Each row was made from one path, in order. Every step used is in the known rows, and no mark comes twice. Write each row's path.
Known rows:
zekez/firos/voduf/murezog: 44; -30; 17; -49; -38; -70; -329; -170; -148; 153; 174; 224; -116; 11; 34; -53; -59; -120; -239; -211; 111; 185; -236; -99; -7; -53; 276
murezog/gopu/bule/voduf: 189; 88; 8; -48; 58; -97; -249; -375; 158; -116; 94; 354; -122; -84; -307; 161; 157; -60; 40; -129; 60; 151; -302; -101; -36; -13; 121
bule/voduf/gopu: 235; 68; 16; -56; 60; -192; -284; -309; -25; -129; 73; 210; -109; 32; -198; 16; -14; -158; -53; -2; 17; 254; -108; -68; 161; -50; 218
gopu/murezog/voduf/bule: 105; 85; -24; -45; -9; 267; -202; -43; -83; -203; 100; -153; -218; 23; -25; -3; 70; -86; -67; -139; 321; 121; -48; -93; 188; -7; 322
voduf/murezog/gopu/bule/merud: 11; -12; 20; -119; 1; -154; -236; -334; 68; -147; 34; 162; -34; -192; -167; 11; 106; -11; 34; -115; 305; 112; 29; -121; -105; 25; 228
zekez/firos/merud/bule/voduf: 50; 123; 59; -61; -12; -319; -202; -254; -4; 248; 70; 180; -210; 40; -94; 29; -106; -174; 156; -215; -229; 246; -260; -78; 229; -34; 226
gopu/murezog: 119; 100; 2; -67; 34; 34; -192; -149; -93; -129; 60; 82; -292; 9; -123; 41; 63; -18; -82; -91; 187; 129; 1; -110; 137; -57; 262
zekez/firos/voduf/gopu/murezog: 99; 90; -17; -143; -14; -179; -232; -203; -199; 99; 32; 59; -170; -59; -32; -17; -55; -56; -301; -130; 139; 229; -252; -104; 181; -73; 242
murezog/gopu/bule: 99; 165; -21; -44; 29; 133; -278; -329; 117; -160; 43; 253; -147; -47; -320; 57; 157; 8; -29; -106; 225; 122; -201; -113; -55; 26; 182
zekez/firos/voduf/bule: 69; 102; -16; 2; -22; 154; -408; -189; -74; 258; 155; 102; -136; 68; -24; -68; -5; -186; -201; -209; 68; 239; -283; -102; 99; -13; 308
gopu/murezog/voduf/bule/merud: 20; -18; 10; -98; -3; 195; -209; 39; -101; -78; 34; -194; -127; -62; -22; -6; 56; -98; -7; -86; 314; 179; 25; -72; 198; -23; 327
zekez/firos/murezog/voduf: 88; 102; 23; -24; -10; 190; -283; 89; -35; 6; 86; 322; -220; 94; -83; 59; 14; -89; -42; -118; 25; 222; -530; -72; 156; -70; 245
merud/bule/voduf: 116; 128; 41; -5; 51; -54; -269; -340; -6; -106; 118; 229; -150; 141; -172; 27; 12; -98; 117; -156; -94; 218; -141; -69; 151; -33; 232
murezog/voduf/gopu/bule/merud: 135; -27; 18; -45; 7; 234; -266; -112; 3; -135; -60; 62; -90; -134; -181; 7; -2; -23; 56; 47; 342; 225; -22; -40; 97; 13; 301
firos/murezog/voduf/gopu/bule: 205; 81; -17; 0; 1; 153; -211; -113; -32; -246; 2; 197; -236; -62; -238; 10; 27; 12; 41; -49; 292; 181; -276; -85; 174; -5; 218
merud/firos/murezog/gopu: 66; 153; 31; -165; 36; 106; -226; -451; -22; -137; 108; 280; -116; -54; -163; -95; 83; -31; -53; -134; 14; 142; -412; -101; 168; -63; 31
merud/bule/voduf/murezog/gopu: 11; 79; 29; -130; 16; -416; -183; -596; 24; -289; 168; 179; 9; 59; -121; -8; 86; -107; 73; -266; -40; 138; -197; -116; 44; 20; 150
bule/merud/firos: -5; -1; 74; -111; 47; 270; -329; -251; -25; 138; 16; 183; -113; -97; -61; -84; -24; -107; -11; 10; 51; 190; -33; -38; 150; -89; 223
voduf/murezog: 108; 24; 17; -20; 8; -22; -303; -271; -80; -192; 126; 155; -184; 42; -91; -42; 5; -92; -58; -106; 210; 140; 87; -102; 23; -14; 286
firos/murezog/gopu/bule: 138; 179; -16; -47; 15; -13; -223; -305; 73; -169; 66; 392; -209; -49; -331; 39; 176; 33; 34; -171; 153; 138; -347; -127; 74; 8; 112
murezog/gopu/bule/merud: 36; 64; 6; -101; 35; 54; -259; -269; 121; -62; -19; 228; -88; -147; -283; 31; 133; -1; 64; -66; 225; 170; -156; -89; -39; 19; 201
voduf/gopu/murezog: 189; 155; -25; -115; 31; -154; -168; -274; -88; -221; -2; -40; -203; -21; -119; -21; 8; -33; -134; -32; 210; 156; 43; -109; 204; -32; 266
voduf/murezog/gopu/bule: 102; 95; -18; -70; -4; -56; -241; -441; 84; -248; 90; 180; -99; -82; -207; 22; 121; 6; -39; -176; 306; 53; -82; -132; -111; 47; 196
gopu/bule/merud/firos: 73; 13; 73; -46; 43; 310; -305; -264; 51; 190; -21; 237; -178; -206; -129; -20; 13; -55; 71; -6; 145; 130; 13; -49; 64; -55; 187
merud/bule: 38; 181; 7; -4; 33; 105; -297; -315; -24; -149; 68; 174; -173; 142; -164; -58; 14; -39; 64; -134; 67; 199; -107; -87; 133; 19; 292
gopu/murezog/voduf/bule/merud/firos: 7; -15; 52; -158; 9; 346; -175; -123; -75; 71; 23; -237; -104; -166; 87; -85; 6; -132; 7; -69; 241; 119; -5; -50; 249; -81; 244

Write each row's path:
136; 35; -3; -64; 26; 236; -311; -161; -74; -286; 46; 15; -106; 37; -129; -31; -29; -58; -86; 26; 289; 227; -125; -54; 113; -4; 313	murezog/voduf/gopu
229; 66; 10; -112; 46; -273; -158; -289; -99; -161; 39; 77; -185; -46; -140; 73; 25; -100; -87; -61; 61; 182; -21; -97; 231; -77; 189	bule/voduf/gopu/murezog
167; 174; 23; -117; 49; -356; -106; -426; -87; -221; 24; 19; -141; 8; -122; 7; -9; -71; 20; -120; 21; 200; -34; -100; 295; -37; 186	merud/bule/voduf/gopu/murezog
104; 16; -6; -82; 16; 237; -179; 4; -109; -273; 70; 16; -248; 6; -102; 69; 65; 13; -52; -85; 275; 137; -165; -70; 136; -53; 286	gopu/murezog/voduf
-10; -133; 62; -113; 24; 270; -343; -259; -194; 203; 98; 182; -95; -125; -47; -119; -53; -65; -89; -54; 69; 238; -93; -26; 109; -89; 189	bule/merud/firos/voduf
41; 68; -14; -124; 11; -159; -266; -422; -1; -283; 125; 104; -59; 7; -138; -39; 79; -75; -101; -159; 195; 113; -85; -139; -43; 15; 216	voduf/murezog/gopu
11; -28; 58; -95; 3; 522; -332; -160; -31; 68; 59; -83; -47; -99; 57; -135; -24; -165; 8; -12; 172; 166; -54; -16; 190; -35; 266	murezog/voduf/bule/merud/firos
35; -7; 19; -22; -15; 199; -257; 63; -83; -80; 87; 43; -129; -1; -97; -73; 53; -137; 96; -77; 218; 256; -190; -68; 262; -16; 297	firos/murezog/voduf/bule/merud
-19; 138; 36; -169; 15; 21; -209; -410; -19; 92; 62; 82; -30; -116; -85; -159; 86; -141; 14; -126; 54; 172; -272; -105; 237; -42; 94	voduf/bule/merud/firos/murezog/gopu
48; 83; 10; -96; 27; -153; -208; -236; 51; -72; 9; 335; -167; -138; -339; 33; 157; 25; 113; -103; 168; 187; -239; -119; 89; -10; 135	firos/murezog/gopu/bule/merud
84; 28; -37; 18; -4; 193; -384; -223; -139; 10; 170; 75; -154; 68; -118; -102; 20; -122; -127; -174; 182; 227; -98; -77; 136; -3; 286	firos/voduf/bule
168; 4; 23; -46; -7; 131; -210; -51; -64; -117; -45; 181; -163; -143; -222; -6; 19; -17; 118; 12; 290; 234; -150; -64; 197; -8; 240	firos/murezog/voduf/gopu/bule/merud
66; 166; -12; -93; 23; -91; -231; -298; -15; -226; 117; 347; -166; 52; -283; -24; 150; -16; -10; -137; 55; 187; -372; -123; 110; -22; 123	firos/murezog/gopu
-36; 76; 54; -202; 45; 27; -206; -367; -40; 7; 43; 260; -49; -138; -143; -106; 76; -36; 27; -73; -5; 192; -321; -88; 195; -94; 73	bule/merud/firos/murezog/gopu
102; 28; 54; -55; 18; 407; -249; -138; -129; -90; 114; 257; -203; 4; -57; -65; -11; -50; 1; -78; 81; 158; -393; -47; 229; -83; 156	merud/firos/murezog/voduf
5; 71; 50; -68; 25; 230; -326; -304; 3; 200; 39; -1; -69; -83; 11; -164; -9; -186; -10; -31; 122; 168; 74; -63; 200; -54; 249	voduf/bule/merud/firos
29; 60; 80; -96; -45; -518; -198; -318; -46; 175; 108; 111; -188; -2; 14; -8; -120; -205; 113; -283; -163; 174; -125; -113; 175; -31; 244	zekez/firos/merud/bule/voduf/murezog
-11; 233; 27; -57; -38; -134; -280; -254; -7; 167; 18; 85; -236; 53; -78; -61; -113; -118; 89; -187; -51; 223; -185; -106; 205; 4; 294	zekez/firos/merud/bule
223; 174; -16; 6; 26; 55; -320; -299; 56; -116; -31; 168; -170; -57; -248; 13; 23; -42; -44; 9; 265; 159; 13; -96; 86; 25; 237	voduf/gopu/bule
189; 94; 65; -105; 54; -19; -160; -461; 71; 29; 112; 457; -158; -157; -218; 78; 115; -55; 62; -166; -93; 108; -464; -90; 126; -72; -40	merud/firos/murezog/gopu/bule/voduf
38; 15; 1; -45; 7; 343; -377; -391; -157; 161; 163; 66; -98; -31; 4; -177; -50; -140; -157; -157; 100; 163; -127; -70; 173; -30; 192	merud/firos/voduf/bule
86; 54; 53; -22; 21; -283; -234; -407; -36; -173; 159; 200; -111; 92; -64; -31; -16; -129; 101; -224; 0; 172; -56; -100; 111; -6; 225	merud/bule/voduf/murezog
85; 74; -16; 21; 1; 411; -346; -104; -9; -156; 116; -32; -137; 87; -78; -41; 22; -135; -24; -78; 275; 167; -105; -66; 128; 16; 344	murezog/voduf/bule
113; 2; 15; -117; 28; 190; -353; -475; -201; 13; 90; 103; -75; -102; -47; -173; -131; -70; -218; -38; 81; 225; -148; -51; 154; -57; 165	merud/firos/voduf/gopu
-7; 114; 20; -42; -14; -2; -265; -300; -103; -47; 49; 31; -263; 78; -199; -95; -85; -38; 163; -138; 31; 198; 38; -98; 223; 32; 281	firos/merud/bule
27; -102; 61; -71; 27; 335; -326; -271; -108; 254; 56; 250; -152; -240; -130; -62; -22; -16; -14; -97; 128; 178; -77; -33; 57; -64; 172	gopu/bule/merud/firos/voduf
93; 44; 74; -26; 24; 162; -238; -184; -16; 196; -2; 350; -227; -192; -132; -38; 32; -32; 105; -66; 91; 154; -141; -65; 172; -88; 106	gopu/bule/merud/firos/murezog
0; -82; -31; -143; -10; -162; -288; -403; -157; -228; 222; 143; -34; -25; -125; -93; 54; -12; -169; -231; 197; 175; -166; -117; -49; 1; 187	firos/voduf/murezog/gopu
104; 48; 49; -96; 30; 176; -289; -407; 34; 153; -109; 68; -72; -237; -113; -95; -54; -75; 4; 51; 218; 160; 87; -53; 148; -40; 177	voduf/gopu/bule/merud/firos
210; 65; 29; -61; 11; 348; -232; -276; -47; -121; -6; 189; -177; -150; -124; -50; -38; -26; 13; -33; 217; 119; -289; -63; 243; -44; 110	merud/firos/murezog/voduf/gopu/bule
124; -6; 26; -131; 32; -303; -214; -414; 9; -207; 167; 245; -34; -13; -131; 46; 99; -129; -38; -171; 29; 157; -181; -105; -8; -24; 151	bule/voduf/murezog/gopu
94; 207; 23; 7; 1; -56; -299; -42; -14; 128; 85; 392; -257; 100; -113; 20; 31; -113; -62; -146; -41; 233; -409; -110; 169; -77; 241	zekez/firos/murezog
56; 37; 6; -24; 2; 143; -379; -97; -107; 197; 139; 317; -157; 61; -88; -8; -19; -110; -209; -154; 24; 244; -385; -72; 37; -60; 290	zekez/firos/voduf
71; -43; -18; -78; -13; -18; -255; -425; -67; -188; 170; 203; -83; -119; -195; -25; 70; 23; -132; -260; 263; 101; -158; -121; -120; 35; 166	firos/voduf/murezog/gopu/bule
